Each row comes from the steps of one path. Every step used is in the known rows, and no mark comes twice. Write the path behind each row, first mark first.
(in the rows, 128 means zero)
Known rows
Q/V/J/K: [131 124 171 104 141 148 148 127 141 141 134 129 137 120  36  92  99 176
 127 123 103 102]
J/K/Q/V: [172 130 126 124 147 112 135 103 170  93 117 128 151 128  98  58 128 106
 101 132 132 117]
G/J/K: [162 105 143  96 132 117 119 154 144  52 113 139 125 151  73 142 103  44
 129 126 135 120]
V/Q/Z/J/K: [129  70  98 130 126 126 161  81 106 101 135 152 126 137  17  70 107  51
  96 142  97 118]
G/E/K/Q/V/J: [179 151 159  86 116 164 115 155 183  92 131 132 136 118  90  79  85 185
 129 112 151  98]
Z/J/V: [131 118 114 111 114  75 134 116  77 112 104 113 127 156  69 116 143 181
 113 137 153 143]
G/J: [140 117 140  91 115 111 120 155 118  88 132 137 114 127 117 127 106  72
 121 117 170 129]
K/Q/V: [149 141 125 119 130 108 136 102 145 128 136 127 141 105 141  43 129 132
  92 123 167 128]
G/J/V: [157 126 136  95 115  96 122 161 106  81  99 126 103 158 106 142 125 121
 140 121 170 127]
E/G/J: [181 114 150  72 107 129  98 162 107  98 107 126 121 136 131 142 111  87
 149 110 178 117]
G/E/K/Q: [199 138 115 114 114 127 106 161 187  26 108 141 128 139 113 104  98 106
 128 117 159 109]
Z/J/K/Q/V: [157 117 117 105 139 103 127  77 138 101 125 119 171 135  75  57 135 117
  77 146 139 140]
K/Q: [157 136 109 138 111  98 137 132 139  99 131 122 114 118 143  68 135 136
 109 126 157 123]
Q/Z: [129 125 119 136  87 125 159 126 114 138 144 147 107  79 103  66 105  97
 116 121 134 128]
E/Z/J/K/Q: [123 135  82 130 143  85 113 123 139  41 101 114 149 163  50 100 152 158
 109 122 127 130]
G/E/V/J/K: [164 131 164  91 114 142 130 184 134  78 100 114 114 162  48 164  83 179
 155 127 116 113]
Z/J/K: [138 100 118 114 131  97 131 108 114  84 117 126 148 148  38 115 121 103
 101 141 118 135]
J/K/Q: [175 127 112 144 128 104 138 134 165  66 113 125 125 142 101  85 132 108
 117 134 123 113]
G/E/Z/J: [104 130 108  73 126  94  94 156 108  65 117 129 147 144  58 142 117 129
 113 106 170 150]
J/V/Q/Z: [136 102 103 147 116 117 172 113 100 118 116 149  86 138  72  72 120 127
 132 125 125 105]
Z/J/V/Q: [126  86  98 121 142  81 145  95  73 103 107 124 116 184  49 106 139 159
 111 135 144 123]

Which path is each row?
[221 123 151  69 134 140  94 132 157  81  94 121 154 149 125  98 122  68
 131 125 165 110] : E/G/J/K/Q/V
[107  79  97 125 107 121 161  79  81 137 155 149 114 115  60  54 109  81
  88 134 132 129] : V/Q/Z/J
[152 136  92 130  70  95 151 109  89 131 120 115 110 118 112  47 150 171
 101 147 151 146] : K/Q/Z/J/V
[110  90  94 133 109 118 162  68  63 119 126 133 113 135  62  74 105 128
 100 139 135 135] : E/V/Q/Z/J
[159 134 134  94 113 109 120 155 119  73 101 122 121 145 111 147  95 124
 131 119 170 140] : G/E/V
[186  95 125  92 102 144 131 144  87 108  93 141  89 159  99 113 115  91
 162 119 157  97] : E/G/J/V/Q/Z
[136  91 105  89  99 127 141 104  78  99 125 138 118 141  68 101  89  84
 101 137 155 146] : G/E/V/Q/Z/J
[138 101 115 120  97 121 150 103 108 110 133 138 136 110  37  80 110  75
  99 143 107 140] : Q/Z/J/K
[112 134 169 100 124 142 149 126 116 177 152 127 126  97  78  76 100 206
 119 115 138 113] : Q/V/J
[133 149 153 110 113 137 146 127 135 167 151 115 122  96 120  44 122 220
 111 123 149 111] : K/Q/V/J
[158 135 139 135 112 134 148 159 156 106 128 113 105 135  81  85 124 189
 133 132 104  96] : V/J/K/Q
[131  81  96 137 128 124 161  69  90  83 109 136 124 158  20  91 103 102
 108 147 100 125] : E/V/Q/Z/J/K
[161 114 102 125 121  93 129 109 134  75 118 114 143 149  79  82 140 116
  93 148 130 135] : Z/J/K/Q
[198 138  99 106  72 123 119 139 137  55 100 132 124 139  80  83 117 138
 119 138 154 133] : G/E/K/Q/Z/J/V
[145 139 110  69 153 104  90 126 158  47 105 125 182 156  54 100 129 112
  94 119 158 145] : G/E/Z/J/K/Q/V
[176 130 107 152  95 127 156 127 159  94 128 138 113 104 102  50 123  79
 113 138 110 117] : J/K/Q/Z
[222 122 130  96  80 155 115 159 147  80 105 130 115 122 129  90 117  47
 144 131 142 109] : E/G/J/K/Q/Z
[174 137  88 146  82 114 140 103 122  74  99 127 118 132  73  56 132 179
 117 139 134 123] : E/K/Q/Z/J/V
[119 144 116  92 134 104 103 181 140  54 111 140 129 139  82 146 110 118
 136  90 163 129] : G/E/Z
[162 145 136 143 115 130 149 148 139  89 101  96 104 156  81 106 120 237
 144 136 107 102] : E/V/J/K/Q
[195 124 145  75 109 114 101 173  96  89  75 116 109 168 119 158 129 135
 168 115 178 113] : E/G/J/V
[151 102 114 110 107 138 148 128 111  91 118 148  99 133  91 102  79  80
 126 123 148 124] : G/E/V/Q/Z
[184 147 143 109  69 163 147 177 148  96 115 115  98 124  89  96  92 168
 143 138 114 116] : G/E/V/J/K/Q/Z
[148 135  94  89 134  94  92 157 153  21  99 119 154 170  56 126 136 114
 111 122 147 140] : G/E/Z/J/K/Q
[160 147 131 150  79 154 168 141 132 115 116 109  91 116  83  69 111 211
 142 138  94 106] : E/V/J/K/Q/Z
[186 146 148 103 103 138 128 183 154  67  99 103 110 162  89 131 103 194
 146 134 126 112] : G/E/V/J/K/Q
